Every row comes from one small tree of marks. Brackets hold a mark, then the marks that hang from it, in the order of their numbers. Every link used is in the known rows. Which tree was each row made from?
Known rows:
(q_15 (q_564 q_47 q_465 q_574 (q_594 q_146))): [ 0.653 -1.293 -0.383 -3.549  0.261  0.204 -0.040  1.372  1.139 -1.438
 -1.354  0.671  2.494 -4.812 -1.903  1.688  0.477  0.123 -2.515 -0.706
  0.010  1.321]
(q_564 (q_594 (q_146 (q_685 q_671)))): [ 0.706  1.294 -0.422 -1.890  0.350 -1.288 -0.443 -0.008  0.767  0.318
 -0.171  0.269  0.293 -0.104  0.139  0.462  0.527 -1.175  0.233  1.446
 -0.270  0.637]
(q_229 (q_15 (q_564 q_465 q_574 q_630 q_849))): [ 1.150 -2.632  0.541 -1.602 -0.602  0.249 -0.726  0.658  0.417  0.281
  0.898 -1.357  0.888 -6.015 -1.965  0.942 -1.034 -0.235 -1.089 -0.833
  0.606  1.290]
(q_574 (q_564 q_465)): [-0.043 -0.009  1.261 -1.658  0.617 -0.147 -0.361 -0.090  0.019  0.078
  0.147  0.422 -0.046 -0.401 -1.615  0.023 -1.373 -0.648 -1.226 -0.284
 -0.033 -1.915]
(q_15 (q_564 (q_465 (q_671 q_685)) q_574 q_849)): [ 1.613 -1.224  1.615 -2.590 -0.654 -0.942  2.146 -0.823  0.194  0.915
 -1.050 -1.279  0.319 -0.524 -2.184  1.325 -0.294 -0.067  0.100 -1.230
  0.597  2.657]
(q_849 q_564): [-0.145  0.514  0.509  0.523  0.435  0.326 -0.484 -0.349 -0.334 -0.039
 -0.127 -0.141  1.706 -0.739  0.319  0.257 -0.293 -1.156  0.865 -0.678
 -0.104 -0.363]
(q_849 (q_564 q_630)): [-0.260  0.482  0.632  2.112 -0.072  1.227 -0.705 -0.377 -0.248  0.977
 -0.200 -0.031  1.547 -2.839  0.166  0.058 -0.284 -1.327  0.580 -1.085
 -0.257 -0.153]
(q_108 (q_564 q_47 q_465 q_574 q_594 q_630 q_849)): [ 1.885 -0.500  1.401 -2.787 -0.610  2.084 -0.892  0.635  2.437 -0.502
 -2.269 -1.292  0.530 -7.733 -1.980  0.214 -0.097 -1.477 -1.508 -1.183
  1.502  0.034]
(q_849 (q_564 (q_465 q_671) q_594)): [-0.315  0.480  3.037 -3.117  0.451  0.950  0.605 -0.776  1.146  0.394
  0.368 -0.056  1.519 -1.971  0.008  0.450 -0.261 -1.445  1.107  0.214
  0.284  0.626]
(q_564 (q_465 (q_671 q_685)) q_574 q_630): [-0.113 -0.703  1.818  0.018 -1.397  1.127  1.893 -0.642 -0.285  1.962
 -0.975  0.289 -1.031 -1.035 -0.466  1.129 -0.060 -0.583  1.094 -0.543
  1.229  2.386]
(q_926 (q_564 q_47 (q_465 q_671) q_594 q_630 q_849)): [ 1.280  0.412  3.226 -2.608 -0.443  1.775  3.156  0.099  2.991  0.035
 -0.819 -1.447  0.769 -6.190 -2.354 -1.112  0.073 -1.016 -3.087 -0.346
  0.465  1.981]
(q_15 q_564): [ 0.192 -0.298 -0.054 -0.074  0.375 -1.148 -0.076  0.004  0.151  0.053
  0.195  0.144  1.171 -0.172 -1.495 -0.134 -0.054  0.624 -1.240 -0.777
 -0.993  0.521]
(q_564 q_47 q_574 q_594 q_630): [ 0.016 -0.685 -0.182 -0.135 -0.382  2.094 -0.141  1.102  1.773 -0.126
 -1.643  0.026  0.686 -5.883 -0.179  0.016  0.202 -0.980 -1.260 -1.310
  1.450  0.445]
(q_15 (q_564 q_47 (q_465 q_671) q_574 q_594 q_849)): [ 1.530 -1.257  2.217 -4.389  0.322  0.340  1.550  0.160  2.225 -0.661
 -0.942 -1.571  1.722 -5.101 -2.180  0.359 -0.021 -0.552 -1.826 -0.956
  1.144  1.501]
(q_574 (q_564 (q_594 (q_146 (q_685 q_671))))): [ 0.699  1.200 -0.438 -1.753  1.115 -1.445 -0.838  0.069  0.608  0.403
 -0.225  0.437  0.355  0.478 -1.277  0.342 -0.584 -1.816 -0.755  0.483
 -0.423 -1.255]
(q_594 (q_146 (q_685 q_671))): [ 0.726  1.225 -0.427  0.136  0.207 -1.620 -0.082 -0.326 -0.724  0.466
  0.108  0.188  0.313  1.354  0.124  0.434  0.564 -1.016  0.382  1.694
 -0.460  0.394]
(q_229 (q_15 (q_564 q_465))): [-0.326 -1.557  1.207 -1.974  0.214 -0.863 -1.101  0.682  0.096 -0.901
  2.175  0.265  1.217 -1.123 -1.562 -0.432 -0.798  0.502 -1.481 -0.088
 -0.846  1.105]
(q_926 (q_564 q_47 q_465 (q_594 (q_146 q_685)) q_630)): [ 0.868  0.774  0.359 -1.499 -0.648  1.273  0.861  1.087  2.384 -0.561
 -2.246  0.860  1.325 -4.556 -1.935 -1.160  0.179 -0.467 -3.572  0.889
 -0.549  2.094]
(q_108 q_564): [ 0.345  0.199  0.324  0.042  0.121  0.140 -0.670 -0.066  0.049 -0.403
 -0.632  0.032  0.027  0.555 -1.355  0.093  0.166 -0.255 -0.021 -0.237
 -0.155 -0.402]
(q_229 q_15): [-0.446 -1.362 -0.050 -0.261  0.046  0.277 -1.083  0.892 -0.242 -1.060
  1.718 -0.174  0.051 -0.053  0.006 -0.272 -0.454 -0.074  0.037  0.167
  0.030  0.689]
(q_229 (q_15 (q_564 q_594))): [-0.228 -1.604 -0.064 -2.279  0.560 -0.472 -1.383  1.262  1.423 -1.114
  1.686  0.109  1.268 -1.649 -1.410 -0.444 -0.563  0.462 -1.349 -0.839
 -0.809  1.339]
(q_465 (q_564 q_574 q_630 q_849) (q_671 q_685)): [ 1.439 -1.135  0.663  0.935 -1.392  1.253  0.391 -0.582 -0.254  1.876
 -1.559 -1.681 -0.799 -2.511 -2.091  1.314  0.453 -0.942  1.417 -1.192
  1.380  3.932]
(q_594 q_146): [ 0.375 -0.498 -1.297 -0.077  0.016  0.179  0.009  0.461 -1.019 -0.463
 -0.197  0.358  0.513  0.067 -0.285  1.673  0.534  0.256 -0.026  0.393
 -0.583  0.555]

Which tree is each row?
[ 1.537  0.064  0.508 -0.968 -0.258  1.799 -0.623  0.798  2.086 -0.539
 -1.013 -1.439  0.690 -5.875 -0.521 -1.119  0.135 -0.778 -1.765 -1.522
  0.415  0.382]	(q_564 q_47 q_594 q_630 q_849)
[ 1.659 -0.123  0.437 -0.450  0.921  0.514 -0.438  0.584  0.394 -1.429
 -0.806 -1.515  0.897 -1.796 -1.833 -1.117 -1.087 -1.193 -2.371 -1.752
  0.327 -1.920]	(q_574 (q_564 q_47 q_849))
[-0.342  0.737  3.526 -1.103  0.180  2.515  0.329 -0.077  1.429  0.102
 -0.145 -0.040  2.276 -4.958 -0.194 -0.874 -0.046 -1.902 -0.547 -0.808
  0.280  0.895]	(q_849 (q_564 q_47 (q_465 q_671) q_594 q_630))
[ 2.108 -1.579 -1.584 -1.349 -0.121  1.091 -0.119  1.333  1.312 -0.610
 -1.853 -1.097  2.327 -7.332 -2.180  1.716  0.539 -0.272 -2.492 -1.969
  0.177  1.480]	(q_15 (q_564 q_47 q_574 (q_594 q_146) q_630 q_849))
[ 1.608 -0.799  1.106 -2.105 -0.603  1.422  0.112  0.414  1.546 -0.566
 -2.168 -1.739  0.295 -2.894 -2.027  0.271  0.739 -1.276  0.102 -1.538
  1.717  3.981]	(q_465 (q_564 q_47 q_574 q_594 q_849) (q_671 q_685))
[ 0.152 -0.729  1.376 -2.944  0.532  2.103  0.992  0.490  0.449 -1.096
 -1.188  0.128  2.811 -4.228 -0.275  2.276  0.384 -1.913  0.221 -0.152
  1.207  1.231]	(q_849 (q_564 q_47 (q_465 q_671) q_574 (q_594 q_146)))
[ 1.842 -1.539 -0.269 -2.477  0.061  1.944 -0.034  0.864  0.760 -1.109
 -1.517 -1.723  1.278 -4.885 -2.249  2.183  1.315 -1.087 -0.300 -0.084
  1.438  3.194]	(q_465 (q_564 q_47 q_574 (q_594 q_146) q_849) q_671)
[-0.319 -0.925  1.900 -2.281 -0.649  1.867  1.436 -0.352  1.441  1.686
 -0.386  0.051 -0.466 -4.644 -0.426  1.283 -0.031 -0.835  0.559  0.310
  1.577  1.196]	(q_564 (q_465 q_671) q_574 q_594 q_630)
[ 1.327 -1.110  1.199 -0.888 -0.434  2.679 -0.190  0.391  1.760  0.308
 -1.411 -1.944  0.623 -7.056 -2.080  0.310  0.749 -1.513 -0.527 -0.891
  1.899  2.788]	(q_465 (q_564 q_47 q_574 q_594 q_630 q_849) q_671)
[ 2.383 -1.145 -1.325 -2.731  0.122  1.468 -0.631  1.278  1.232 -2.101
 -2.582 -1.335  1.273 -4.631 -1.959  2.069  0.643 -1.103 -1.110 -1.067
  1.046  0.457]	(q_108 (q_564 q_47 q_574 (q_594 q_146) q_849))
[ 1.466 -0.158  0.246  0.725 -0.778  1.046 -1.763 -0.175  0.195  1.028
 -0.388 -1.493 -0.048 -4.440 -1.836  0.040  0.310 -0.538 -0.177 -0.460
  0.067  1.738]	(q_465 (q_564 q_630 q_849))
[ 0.477 -0.099  1.994 -1.686 -0.147  2.525  0.098  0.748  0.772 -0.712
 -0.804  0.543  1.040 -3.685 -2.129  0.678  0.957 -0.764 -1.509 -0.016
 -0.314  1.453]	(q_108 (q_564 q_47 (q_465 q_671) (q_594 q_146) q_630))
[ 1.487 -1.033 -0.619 -1.623 -0.736  1.367  0.040  0.203  1.842  1.022
 -1.394 -1.587 -0.294 -6.316 -0.438  1.300 -0.199 -0.870  0.150 -0.997
  1.543  0.368]	(q_564 q_574 q_594 q_630 q_849)
[ 1.869 -0.312  0.417 -2.671  0.311  1.841 -1.026  1.190  1.154 -0.929
 -1.050 -0.637  1.142 -6.243 -2.318  0.551 -0.767 -1.238 -3.089 -1.453
 -0.224 -0.974]	(q_574 (q_564 q_47 q_465 (q_594 q_146) q_630 q_849))
[ 0.021 -0.494  1.151 -1.862 -0.614  2.016 -0.240  0.959  1.980 -0.038
 -1.413  0.324  0.560 -6.802 -0.290  0.048 -0.050 -0.979 -1.468 -0.695
  1.484  0.459]	(q_564 q_47 q_465 q_574 q_594 q_630)
[-0.001  0.223  1.767  0.360  0.280  1.450 -0.788  0.631  0.231 -0.247
 -0.385  0.492  0.700 -3.414 -1.775 -1.368 -1.176 -1.140 -2.845 -1.341
 -0.041 -1.722]	(q_574 (q_564 q_47 q_465 q_630))
[ 2.363 -0.754 -1.746 -0.946 -0.663  1.912 -0.969  1.128  1.595 -0.573
 -2.943 -1.116  0.989 -5.884 -0.597  0.427  0.305 -1.099 -0.991 -0.160
  1.249  1.218]	(q_564 q_47 q_574 (q_594 (q_146 q_685)) q_630 q_849)
[ 1.475  0.171  1.764 -2.572  0.244  1.614 -1.045  0.752  2.129 -0.476
 -0.833 -1.020  0.637 -6.222 -2.039 -1.181 -1.278 -1.463 -3.061 -1.811
  0.350 -1.552]	(q_574 (q_564 q_47 q_465 q_594 q_630 q_849))
[ 0.095  0.312  1.698 -3.116  0.914  0.866 -0.874  0.887  1.813 -1.361
 -0.530  0.443  0.914 -2.791 -1.632 -1.238 -1.107 -1.067 -2.783 -1.109
  0.203 -1.744]	(q_574 (q_564 q_47 q_465 q_594))
[ 2.468 -0.811 -1.886 -2.558 -0.167  1.000 -0.720  1.169  1.632 -1.594
 -2.913 -1.210  1.170 -3.777 -0.451  0.627  0.266 -0.910 -0.772  0.312
  1.356  1.074]	(q_564 q_47 q_574 (q_594 (q_146 q_685)) q_849)
[ 0.005  0.619  1.974  0.295 -0.555  1.077  1.967  0.517  1.431 -0.113
 -0.902  0.248  0.944 -4.471 -1.751 -1.452 -0.095 -0.498 -3.580 -0.305
 -0.122  0.991]	(q_926 (q_564 q_47 q_465 q_630))
[-0.287 -0.543  2.248 -1.301  0.123  0.944  1.446 -0.977 -0.340  0.761
 -0.373 -0.272  1.406 -1.881 -0.021  1.729 -0.382 -1.769  1.824  0.294
  1.454  0.482]	(q_849 (q_564 (q_465 q_671) q_574))
[ 0.062 -0.099  1.342 -2.264 -0.349  0.012 -0.560  0.117  1.827  1.057
  0.133  0.601  0.966 -4.552 -1.731 -0.201 -0.287  0.385 -1.870 -0.809
 -0.889  0.879]	(q_15 (q_564 q_465 q_594 q_630))
[ 0.785 -0.948 -0.484 -1.268 -0.059  1.711 -0.871  0.831  0.894 -0.955
 -2.176  0.009  1.223 -2.163 -1.807  0.625  1.136 -0.977 -0.016  1.241
  1.244  3.476]	(q_465 (q_564 q_47 q_574 (q_594 (q_146 q_685))) q_671)
[ 0.164  0.122  1.856 -1.803 -0.099  0.662 -0.682  0.813  2.071 -0.245
 -0.279  0.568  1.922 -5.573 -1.754 -1.339 -0.016  0.125 -3.329 -1.424
 -0.804  0.927]	(q_15 (q_564 q_47 q_465 q_594 q_630))
[-0.140  0.651  0.965  2.562  0.152  1.896 -0.843  0.334 -0.011 -0.315
 -0.640 -0.147  2.468 -3.771  0.120 -1.078 -0.063 -1.623 -0.804 -1.667
 -0.066 -0.170]	(q_849 (q_564 q_47 q_630))
